Each row was made from one walk, in order. Every step used is in the known rows, and no mark comes twice. Write each row's walk.
Known rows:
bibon-dozup-novom-lebi: [ -2   3   7   0   8  -7 -18   7 -15 -10  22 -11  20  18 -33  -7   7  11
   2  15  -2  19   4  29   6   7   1  17 -10  27 -10  -1 -23  12]
luma-sobi: [  6  16  14  11   4  -3  -5  -9 -15  -3   4 -15  16  17 -34  -8   6   8
  -9 -10  -5  31   8  -6   7  -3   0 -14  -6   5   5  -4 -24  -9]
bilusuv-luma-bibon-lebi: [ 11   1 -13  -5  14   4  34   9 -52  -3 -11   2  12   9 -23 -31 -16  18
  10   0  12   3  -1  -6 -10  10 -17  -1  -9 -18   5   1  -2 -17]
bilusuv-luma-bibon: [  8   6  -5  -4  11  -2  26  10 -47  -1   0   1  19  -5 -31 -34  -3  15
   6   1  11   1   0  -3  -8   2 -11   4  -8 -12   5   4   0 -13]
bilusuv-luma: [  7   6   4   9   8  -4  10   6 -22   3   1  -7  19   1 -47 -19   4  19
   6  -7  10  19   3  -2  -9   3 -10   4 -11   2   2  -1  -8  -7]
luma-sobi-dozup: [ 13  13  13  21   3  -2   5 -11 -19   0  -6 -19  20  24 -39  -7   5  14
  -8 -22  -8  19   7   0   7  -2   8 -20   0  19  -8  -3 -29 -13]
luma-novom: [  0  -2  27   4   7  -7  -6   3  -6  -5   3 -13  19   3  53   4  -3 -15
   4   3   6   6 -14   0  -4   1  -1  -6  -5 -14  12  -1  -6 -12]
dozup-bilusuv-luma: [  7  -1   5   9   7 -14   3  11 -21  -4   9  -2  10  11 -39 -26   8  12
  16 -15  11  10 -13  -7 -12  -9 -14  18  -1   2   3  -1 -12  -5]
bibon-luma-bilusuv: [ -9  16  -4  23   8   0 -10   6 -15   0   3  -7  20   1  -9  -6 -35  14
 -26   4  13  29 -25   1   6  16  -8   8 -12  -7   7  -1 -12 -25]
dozup-novom-lebi-bibon-luma-bilusuv: [-17   3 -10   6   6  -4 -10   7   7  -5  -5  -2  18   0   3   5 -17   8
 -18  15  11  32   0  13   2  26  -1   5 -14  44 -13   1 -16  -6]
dozup-sobi-lebi-bibon: [  1  -6  21  -5   8   9   5  -9   2   3  -6 -21   9   7   2 -12  17 -13
   5   5  12  24 -14  -2  -1  29  -6 -28  -7  -3  17 -19  14  -2]
bilusuv-luma-sobi: [ 10  16   3  12   5  -8   7  -4 -19   3   0 -11  22   5 -74 -15  12  17
   3 -17   1  31  20  -7  -6  -7  -8  -6 -10  13   1  -2 -19 -10]
novom-lebi-bilusuv-dozup: [-11  -2  15   2   6   3 -15   3 -16  -7 -15 -13  14 -20  32 -19  24  -3
 -19  13  11  15 -16   0   3   8   1   2 -10   8  -5   4  -2  -2]
sobi-luma-novom-lebi-bibon-dozup: [-13   7  29 -19  10 -13 -15   8  21 -15  16 -14  11  -6  71   5  11  -6
  -8   8   2 -16   0  -3   1 -12  -5   3 -10 -14  16   5  -7  -3]
sobi-luma-bilusuv: [-17  22  12   2  13   3  -4  24  -2  -7  16 -16   1  10  14 -12 -17  20
 -19  15   0   2 -14 -16   2   5   1   8 -16 -10  20   1 -23 -17]
bilusuv-dozup-novom: [-13   4  31  10   5   7 -32  14  -8   1  13 -10   6  23  -7 -12  -3  -7
   7  18  17  14  -9   8   3  30  14  11 -11  16  -6  -4 -25   1]
sobi-luma: [ -9  12  30  -5  12  -3   1  18   2  -5  20  -9   2   9  23 -15   2  16
 -13   4   1   1 -11 -15   6   1   1   2 -12 -11  14   2 -17  -5]
dozup-novom-lebi-bibon-luma-sobi: [-11   3   0   3   3 -11  -9  -4  12  -3  -3   0  21   1  -8   6   0   5
 -16   2   5  39  13  11   6  15   0  -5 -11  50 -17   0 -20   0]
bibon-luma: [ -2   6  14  17   7  -6  -5   1 -10   3   6   1  21  -1  -2  -8 -18  11
 -20  -6  13  27 -21   3   9  11  -8   1  -7  -9   1  -1  -6 -14]
novom-lebi-bilusuv-luma-sobi-dozup: [  4   2  -4  10   4  -8  18  -6 -20  -1 -26 -13  28 -21 -22 -19  33  17
 -18 -13  -3  26   7   1  -4  -8  -1  -9  -6  38 -17   5  -9  -7]
luma-bibon-lebi-bilusuv: [  5  -2   0 -10  14  16  38   8 -58 -10 -23   8   7  15  27 -32 -20  12
 -11  19   9   3 -21  -3  -2  20   0 -11  -5 -16   7  -1   0 -17]
sobi-dozup-bibon-luma: [ 13   0   3  37   6  -3   8   3 -12   5   8  -6  18  -9 -28  -5 -11  27
 -25 -21   7   0 -30  10  16   2   1  -4   7  -4  -4   6 -14  -2]
lebi-bibon-luma-bilusuv-dozup-sobi: [-15  15   9   6   5  13 -24  -5   4   1  -9 -11   9   7   4   7 -27  -5
 -19  11  26  14 -13  -5   0  29  -3   0  -9 -10   7  -9   3 -20]
bibon-luma-novom-lebi-bilusuv-dozup: [-13  -1  23  11   4 -11 -20  -2   3  -1  -8  -6  27 -28  65  -1   3 -19
 -19   1  17  19 -25   4   3   4  -4   1  -8  -6  -2   4   2 -17]
dozup-sobi-lebi-bibon-luma-bilusuv: [ -5   2   8   3   8   9   1  -7   3   5  -8 -21  13   2  -3  -9  -1 -11
  -5   7  15  32 -21  -1  -1  33  -9 -21 -10  -4  19 -18  12 -14]
dozup-bilusuv-luma-sobi-lebi-novom: [ 16   2  10  10   7 -18   5   5 -16  -2  14  -4  15   6 -45 -30  20   8
  18 -24  -1  15  -5  -6  -7  -9 -18  -1  -5  14   4  -7 -16  -6]
bilusuv-dozup-bibon-lebi-novom: [  6   0  16  17  10  15 -26  15 -16  -2  14  -9  -8  -1   9  -5 -14   8
  -8   5  15 -16 -28  -8  12  22  -8   3  -8 -38   8   0 -15   3]
lebi-bibon-luma-sobi: [ -2  15  14   7   3  -2  -9 -17   7  -2  -6   2  18   9 -16   7 -16   5
 -22  -7  13  27   5   1   6  11  -5 -14  -4   5   4  -6  -5 -13]
bibon-dozup-sobi: [  6   8  20  -3   7   7 -13  -3 -25  -3  18 -24  13  22 -36  -6  11   5
   5   6   2  12  -7   8   2   4   0   7  -7 -13   3 -10  -6   5]
lebi-bilusuv-luma-bibon: [  3   7   7  -2  10   5  35   9 -44   2 -17   8  23 -10 -28 -38  10  18
 -11  12   9  17  -8   2 -12   4   7   0  -6  18   1   0   4 -11]
bibon-dozup-sobi-luma: [ -1  14  30 -10  10   4 -11   6 -11  -4  27 -24   8  21 -19  -9  14  10
   0   6  -3   3  -6  -1   4  -2   2  10 -10 -15   8  -8 -10   6]

Which walk is each row?
[-22  13  -3   8   7  11 -36  12  -6  -7  -2 -18   5  13   2  -2 -21  -4
  -8  29  17  12  -6   5  -1  32   4  14 -15  18   1  -2 -21 -13] -> luma-bilusuv-dozup-novom-lebi-bibon
[ -4   6  26 -16   9  -5 -15   4  -2  -8  21 -29  13   3  24   0  24  -5
   2   5  -4  -3  -5  -1   2 -11  -4   8 -11 -18   6  -3  -6   4] -> bibon-dozup-sobi-luma-novom-lebi
[-14  18   6  17   8  15 -34  13 -23  -5   5 -24   4  16  -6 -12 -24   0
  -7  22  16   6 -19  -4   1  24   2  13 -14 -17  14  -3 -20 -21] -> luma-bilusuv-dozup
[ -6   3  25  25   5  -1 -40   8   3   2  22 -10   9 -19  14  -1  -5 -12
 -13   2  23  -4 -34   2  14   6  -3  10  -2 -38  16   4  -8  -1] -> bilusuv-dozup-bibon-luma-novom
[ 10   8  -2 -11  10   1  20   6 -52  -1   8  -8  20   3 -53 -31   7  12
  14   2   8   0   4   3  -9  -2 -10   9  -8 -14   3  -1   3  -6] -> bilusuv-luma-bibon-dozup-sobi
[ 16  -2   5  31   7   1   9   6 -17   1   7 -12  12  -2 -28  -7  -3  27
 -17 -15   3  -8 -25   8  12   2   5  -6   7  -2  -1   5 -17   3] -> sobi-dozup-bibon
[ -3  -8  14  -1   6 -14  -9   0  -3 -10  -3 -18  21 -18  77   5  10 -18
  -1   1   4   5 -11  -1  -1  -6 -11  -6  -8 -14   5   6  -2 -10] -> luma-novom-lebi
[ -4   8  15   4   6   1  -6  -8   5  -2  -5   6  16   5   4   4 -22   7
 -21   1  21  18  -8   5   4  19  -7  -6  -4  -3   5  -5   4 -11] -> lebi-bibon-luma
[  1  -2  19  -1  10  -1 -10  -4   6  -8  13  -4  18  26 -32 -17   4  -5
   9  19  11  25  -3  35   4  33  -1 -14  -5  23  21 -17  -3   6] -> sobi-lebi-bibon-dozup-novom
[ -7   7  24 -21  11   8  20  14 -21   0   9 -17   0   1  35 -21  10   3
  -6   5   2  -6 -16 -27   1   4   1  -6 -11 -25   9  -2   1  -7] -> dozup-sobi-luma-bibon
[ -8   4   9 -20   8  -2 -14  -4   5 -13   4 -19   7  -7  24   2  18   3
 -12   7   5  -2   4  -2   4  -1 -12   1 -10  -7   2   0   3   6] -> novom-lebi-bibon-dozup-sobi-luma
[ -8  -2  16  10   5 -15  -3  -3   2  -1 -10  -2  31 -29  60   0   1 -10
 -23  -3  11  26 -22   5   2  -1  -7  -3  -7   1  -2   4   3 -17] -> bibon-luma-novom-lebi-bilusuv
[  7  -1   1   8  12  12  30   4 -29   0 -30   2  11  19 -22 -17  -9  23
  -6   4   9  31  -8  -3 -12  21  -2  -9 -11  11   0  -8  -8 -13] -> bibon-lebi-bilusuv-luma
[ -3   4  21  20   7   8 -35  11 -10  -1  22 -14  -1  -8 -14 -11   1   0
  -9   8  19  -7 -28  -1  14  10   0  10  -2 -33  16   3 -13   7] -> bilusuv-dozup-bibon
[-19  15   8  11   5   8 -26   2   8  -1  -3   0  12  15  -7   6 -36   1
 -18  18  25  19  -8   9   0  35   3   6 -10  16   2  -6 -10 -16] -> lebi-bibon-luma-bilusuv-dozup-novom
[ -5   4  22   2   5  -5 -10  -9  14  -3  -7   3  20   1  41  14 -21  -9
 -14   1  20  12  -9   5  -1  13  -6  -9  -3  -7   9  -4   6 -15] -> lebi-bibon-luma-novom
[  1   4  22   6   6  -3  19   4 -16   4 -17  -1  28 -10  -6 -15  17   5
  -5   6   8  26  -6   3 -17  -1   9  -2  -7  25   2  -2   0 -11] -> lebi-bilusuv-luma-novom
[ 10  -8   0  32   5 -12   3   1  -3   2   3 -11  23 -26  16   4  -2  12
 -23 -23   5  -6 -30  10  13  -6  -5  -5   6  -7  -6  11  -9  -4] -> sobi-dozup-bibon-luma-novom-lebi
[  6   6   4  19   2  -8   4  -7 -10  -1  -6 -17  23  19 -34  -4  12  13
  -7 -19 -11  28  15   7   8   2  10 -16  -3  49 -22   0 -36  -6] -> luma-sobi-dozup-novom-lebi
[  7   7   9 -17  11   9  10   4 -54  -8  13 -11  13  13  -7 -27  -1   2
   3  15   4 -10 -12   5   4   3  -2   5  -3 -29   8  -3   3  -4] -> luma-bibon-dozup-sobi
[-11  -5   1  -4   6  -4  -6   5   5  -7  -4  -2  14   5   9   2   1   5
  -7  14   8  24   7  12   1  22   1  -1 -11  43 -14   0 -15   6] -> dozup-novom-lebi-bibon
[ -2  -4  26  18   9   6  -9   5  -5   1   5  -8  13 -11 -16 -37  24  -7
 -10  17  15  23 -36  18   9  24   6 -14  -3   2  28 -10   2   3] -> sobi-lebi-bilusuv-dozup-bibon
[-17   7  50  -4   6  12 -10   8  -1   4  -8 -17   8  -3  45 -13  26 -16
 -10  17  12   8 -22 -13  -7  10  22  -2  -9   3   6  -7  -1  -7] -> lebi-bilusuv-dozup-sobi-luma-novom
[-16   9  44  -2   6  17  -7  10  -8   5  -6 -15   4   1  16 -20  24  -3
 -15  17  12  13 -21 -13  -3  15  21   0 -10   6   3  -8  -3  -4] -> lebi-bilusuv-dozup-sobi-luma
[-13   1  29 -21   8  -1   0   3  19  -2  -1 -25   4 -11  75   9  22 -15
  -6   0   4  -2  -6 -25  -5  -1  -4 -12 -12 -14   7  -3   5  -5] -> dozup-sobi-luma-novom-lebi-bibon
[-15   3  28 -17  10 -13  -6   9  24 -12   7 -12   8 -13  91   5  10  -8
 -12   4   4 -11  -4 -14  -1  -8  -6  -5 -11 -13  15   6  -5  -8] -> sobi-luma-novom-lebi-bibon
[ -4   2  23  14   5 -13  -9  -1   0   1   4  -3  27  -8  42   4 -16  -9
 -12  -6  13  21 -22   3   4   5  -7  -2  -6 -14   5   0  -3 -19] -> bibon-luma-novom
[ 10  -6  -8  -2  11  -7  22  13 -46  -9  -1   5   4  16 -19 -35  -7  12
  19  -9  13  -2 -17 -11 -13  -3 -19  14  -1 -15   6   0  -7 -12] -> dozup-bilusuv-luma-bibon-lebi
[  9   6   5  12   4 -17   0   2 -19  -3   8  -6  12  14 -59 -23  15  10
  14 -24   3  20  -1 -11  -9 -18 -12  10  -1  10   2  -2 -20  -7] -> dozup-bilusuv-luma-sobi
[  4  -3  15  10  11  -2  21   2 -13   3  -8  -3  26  -5 -37 -41  25   4
   0   8   9  40 -16  16  -6  20   0 -18  -8  25  20 -13   5  -6] -> sobi-lebi-bilusuv-luma
[ 13  -6  15  21   5  -5   8   5 -25  -4   0 -10  11  26  -8 -17  -1  14
   5 -20   4  -7 -24   2  -1   0   4   2   8  11 -11  -1 -19  -8] -> sobi-dozup-bilusuv
[ -1  12  13  14   2  -3  -1 -14  10   2  -9   4  22  21 -27   9 -17  10
 -19 -11  10  28   9  11   5  18   7 -15  -1  38 -12  -6 -16 -11] -> lebi-bibon-luma-sobi-dozup-novom
[ -2  -2  -2   2   7  -7  13   2 -19  -3 -20  -7  23 -30  -3 -21  27  14
 -17   2   5  26  -4   0  -6  -2  -7   1 -11  22  -8   5   1  -3] -> novom-lebi-bilusuv-luma
[ -2  13  -5  22  12  20 -27  20 -23  -4   9 -18  -5   3  -1  -3 -35  13
 -16  18  11 -10 -29  -9   6  26  -8  10 -14 -29  13   0 -21 -14] -> luma-bilusuv-dozup-bibon-lebi-novom
[-10  -6  26   0   5  -6 -17   1  -3  -8 -12 -16  21 -22  80  -2  21 -26
  -7  11  10   6 -16   1  -5  -1   2  -3  -7  -2   3   4   0 -10] -> luma-novom-lebi-bilusuv-dozup
